Known rows, with every step that occurs
mibomeg tudug: [ 0.19 -1.81 -2.00 -2.87  4.99  6.54  4.75  1.32  0.33  3.40  0.37  2.44
  2.66 -3.11  1.34  4.48  4.60  2.61 -0.43]
bepo tomobo: [ 0.36 -0.30 -1.59  2.20  2.45  3.29  1.90 -2.14  0.92  2.43 -3.91 -0.89
  3.26 -2.88 -4.75  3.45  4.28  2.73  2.57]
tomobo mopot: [ 1.10  0.46  2.50 -2.05  2.74  3.07  3.68 -0.90 -0.26  0.50 -2.73 -3.24
  0.38 -1.73 -1.30  2.51  5.24  0.57 -1.07]
tomobo mopot kedu tudug: [ 3.46  0.13 -0.25  0.19 -1.04 -1.54  5.69 -0.53 -1.15 -3.17 -0.48  3.21
  1.70  2.99  0.08  2.21  1.62 -2.57 -1.65]
dege bepo: [ 0.81  1.12  2.41 -0.12  6.71  3.22  1.34 -0.11 -0.45  2.60 -4.05  0.09
  3.60 -6.69 -1.07  2.24  5.61  2.51 -0.13]
kedu tudug mibomeg mopot tomobo: [ 2.44 -0.41 -2.10  2.72  3.20  0.71  2.70  2.81  0.40  3.06 -1.16 -3.75
 -1.62  1.33  4.01 -0.77 -0.48  1.51  2.38]
mibomeg mopot lapuleb bepo kedu: [-2.27 -0.10  3.16 -2.53  2.78 -2.07 -5.70  0.27 -0.85  2.37  0.99 -2.76
 -0.39  0.00  2.93 -2.18 -2.67  0.67 -1.83]
mibomeg mopot lapuleb bepo kedu tudug ponu: [-2.46 -0.07  1.87  1.23  0.05  0.35 -1.80  5.50 -1.81  5.41  2.50  2.76
 -1.61  1.22  7.79 -0.53 -6.22 -2.71 -2.72]
lapuleb bepo kedu tudug mibomeg: [ 1.33 -2.24 -1.87  1.90 -4.75  1.01 -0.05 -0.94  2.45 -0.73  0.39  3.68
 -4.39 -1.27 -0.95 -1.75  2.04  1.80  2.22]
mopot lapuleb: [ 0.43  0.68  4.06 -0.20  5.29  0.01  0.64  2.26  2.49  3.48 -2.71 -0.57
  1.99 -4.25  0.44  1.39  1.70  0.45 -0.96]
kedu tudug mibomeg mopot: [ 2.14 -0.52 -2.14  2.13  1.07  3.49  3.31  2.78  2.96  2.48 -0.85 -2.41
 -4.17  0.84  3.15  1.36  1.12  6.24  5.59]
dege bepo tomobo mopot kedu tudug: [-0.48  1.54 -2.43  0.44 -2.31 -1.37  1.33 -2.13 -4.55 -4.36  1.45  2.15
  4.48  1.59 -3.54  1.53  1.83 -3.52 -0.88]
lapuleb bepo: [ 0.40 -0.68  1.40 -0.46  4.60  1.46  0.17 -3.38  0.19  1.04 -4.76 -0.90
  2.20 -2.63  0.34  0.49  2.87  1.00 -1.75]
lapuleb bepo tomobo mopot kedu tudug: [-1.18 -0.70 -3.01  0.02 -4.31 -3.20  0.01 -5.68 -3.67 -5.76  0.23  2.04
  2.91  5.48 -1.74  0.01 -1.37 -4.63 -2.62]
mibomeg mopot lapuleb: [-0.59  1.07  3.28 -1.25  7.20  0.09 -0.87  3.26  0.86  4.53 -1.68 -4.79
  0.64 -0.99  4.10  1.19 -0.81  2.69  0.47]
dege bepo tomobo mopot: [-2.77  1.51  0.94 -1.27  1.89  2.94 -1.03 -2.56 -3.26 -1.08 -1.37 -3.86
  3.65 -2.86 -4.58  1.93  5.45 -0.34 -0.85]
mopot lapuleb bepo kedu tudug mibomeg: [-0.82 -1.28  0.25  0.45 -4.69 -2.33 -2.89  1.66  3.04 -0.42  2.46  2.98
 -4.11 -1.05  0.66 -3.45 -1.40 -0.78  0.34]
mibomeg mopot kedu: [ 5.38  1.52 -0.07 -0.59  6.38  0.44  3.40 -0.04  0.36  0.73 -2.38 -0.69
  2.31  0.37 -0.22  1.21 -2.01  3.33  1.41]
bepo kedu tudug: [ 1.48 -2.36 -0.32  2.97 -1.85  1.95  3.59  0.72  0.80  3.33 -0.21  5.09
 -0.32 -1.55 -0.69  3.50  6.08  1.11  2.33]

Rows
[ 1.19  2.34 -3.38  0.23 -4.79 -0.19  1.09 -1.02 -1.07 -6.15  2.57  1.42
  0.32  0.40 -5.49 -1.06 -0.03 -0.84  1.88] | dege bepo tomobo mopot kedu tudug mibomeg
[ 6.37  0.55 -3.18  2.49 -1.11  0.17  6.22  1.22  4.35 -1.99 -0.88  4.84
 -1.66 -0.50 -2.23  0.09 -0.77  2.40  3.67] | mopot kedu tudug mibomeg
[ 0.30 -1.64 -2.32  0.67 -3.42  1.08 -1.56  0.03  1.01  0.23  1.86 -0.35
 -5.51  1.62  1.95 -1.96 -0.72  4.19  3.60] | lapuleb bepo kedu tudug mibomeg mopot
[-1.56 -0.31  3.95 -1.47  0.94 -2.09 -3.97 -0.47  0.41  1.14 -0.29  1.19
  0.93 -3.01 -0.56 -2.08 -0.11 -2.07 -3.08] | mopot lapuleb bepo kedu
[-4.15 -0.64 -3.01  0.87 -2.03 -1.98 -5.71  0.44  1.11  0.19  1.35 -4.57
 -2.26  3.43  3.06 -2.33 -5.33  1.89  2.81] | kedu tudug mibomeg mopot lapuleb bepo tomobo
[ 7.10  2.46 -1.28 -1.05  3.81  1.60  3.40  1.15  3.61 -1.18 -1.34 -1.58
 -2.21 -0.62 -2.22 -1.33 -4.00  6.47  4.27] | tudug mibomeg mopot kedu
[-3.40  1.05  2.52 -1.28  0.37 -0.79 -1.75 -0.21 -0.58  0.20  0.16 -4.96
  1.93 -0.59 -2.93  1.16  1.11 -1.99 -1.45] | bepo tomobo mopot lapuleb
[-3.07  0.60  5.04 -4.23  2.25 -2.54 -3.15 -1.62 -1.41 -1.23 -1.02 -4.20
  1.13 -0.38  2.23 -1.82 -0.50 -3.88 -6.20] | tomobo mopot lapuleb bepo
[ 0.85  0.30 -4.42 -0.38 -6.83 -2.16 -0.06 -4.54 -0.31 -7.57  1.44  0.79
 -1.07  4.55 -3.89 -2.77 -2.91 -2.04  0.31] | lapuleb bepo tomobo mopot kedu tudug mibomeg
[-1.43  0.92 -0.34  1.07  4.17  3.40 -0.74 -2.04 -1.56  1.82 -3.24 -0.95
  5.08 -5.14 -4.77  2.49  4.68  2.07  1.80] | dege bepo tomobo
[-3.21 -1.84  1.44 -0.26 -0.79 -3.40 -4.90  1.41 -1.80  2.11  2.26  0.22
 -0.94  2.69  5.82 -1.16 -1.75 -0.90 -1.21] | mibomeg mopot lapuleb bepo kedu tudug
[-3.81 -0.32  0.49 -0.14  2.09 -2.04 -4.92 -2.69 -0.27  0.75 -2.47 -2.33
  3.97 -1.34 -1.60 -0.66 -1.17 -1.24 -1.75] | mopot lapuleb bepo tomobo
[-0.06  0.89 -0.87 -2.38 -1.10 -1.84 -0.87 -6.79 -3.06 -5.83 -1.01 -0.96
  3.63  2.54 -5.09 -1.20 -2.11 -2.73 -3.08] | lapuleb bepo tomobo mopot kedu
[-2.90  0.04  3.89 -0.56 -4.09 -0.05 -0.32  3.57 -2.12  1.93  3.59  3.77
 -1.78  0.95  4.71 -0.98 -3.08 -7.55 -6.38] | tomobo mopot lapuleb bepo kedu tudug ponu
[-2.37 -2.02  1.72  0.99 -2.49 -3.76 -3.45  0.37 -0.19  1.01  1.27  4.08
  0.33  0.25  3.00 -1.22  0.75 -3.51 -2.27] | mopot lapuleb bepo kedu tudug
[-2.24 -0.82  2.17 -2.18 -7.32 -2.90 -3.33  0.80  0.63 -3.07  4.49  0.04
 -5.43  1.00  0.47 -4.10 -1.02 -3.15 -1.89] | tomobo mopot lapuleb bepo kedu tudug mibomeg
[ 3.26  0.68 -4.47  1.30 -5.95 -0.14  3.94 -1.02  1.31 -5.39  1.88  1.19
 -1.56  3.34 -5.28  0.06 -1.19 -0.29  3.20] | bepo tomobo mopot kedu tudug mibomeg
[ 0.65 -0.30  0.04  0.62 -2.45 -0.44 -1.14  5.62  3.18  2.86  3.94 -0.59
 -5.93  0.36  2.24 -0.78 -2.00  3.31  4.41] | bepo kedu tudug mibomeg mopot lapuleb
[ 1.88  1.38 -2.62  3.24 -2.65  2.43  6.41  1.33 -2.19 -0.53  0.67  5.11
  2.25  2.58 -1.66  3.17 -2.78 -4.48 -1.72] | bepo tomobo mopot kedu tudug ponu
[-1.72 -0.28 -0.20 -0.42  0.69 -2.14 -3.55  2.33  1.98  0.69  0.83 -3.58
 -3.61  2.24  6.65 -2.91 -4.46  2.13  1.27] | kedu tudug mibomeg mopot lapuleb bepo
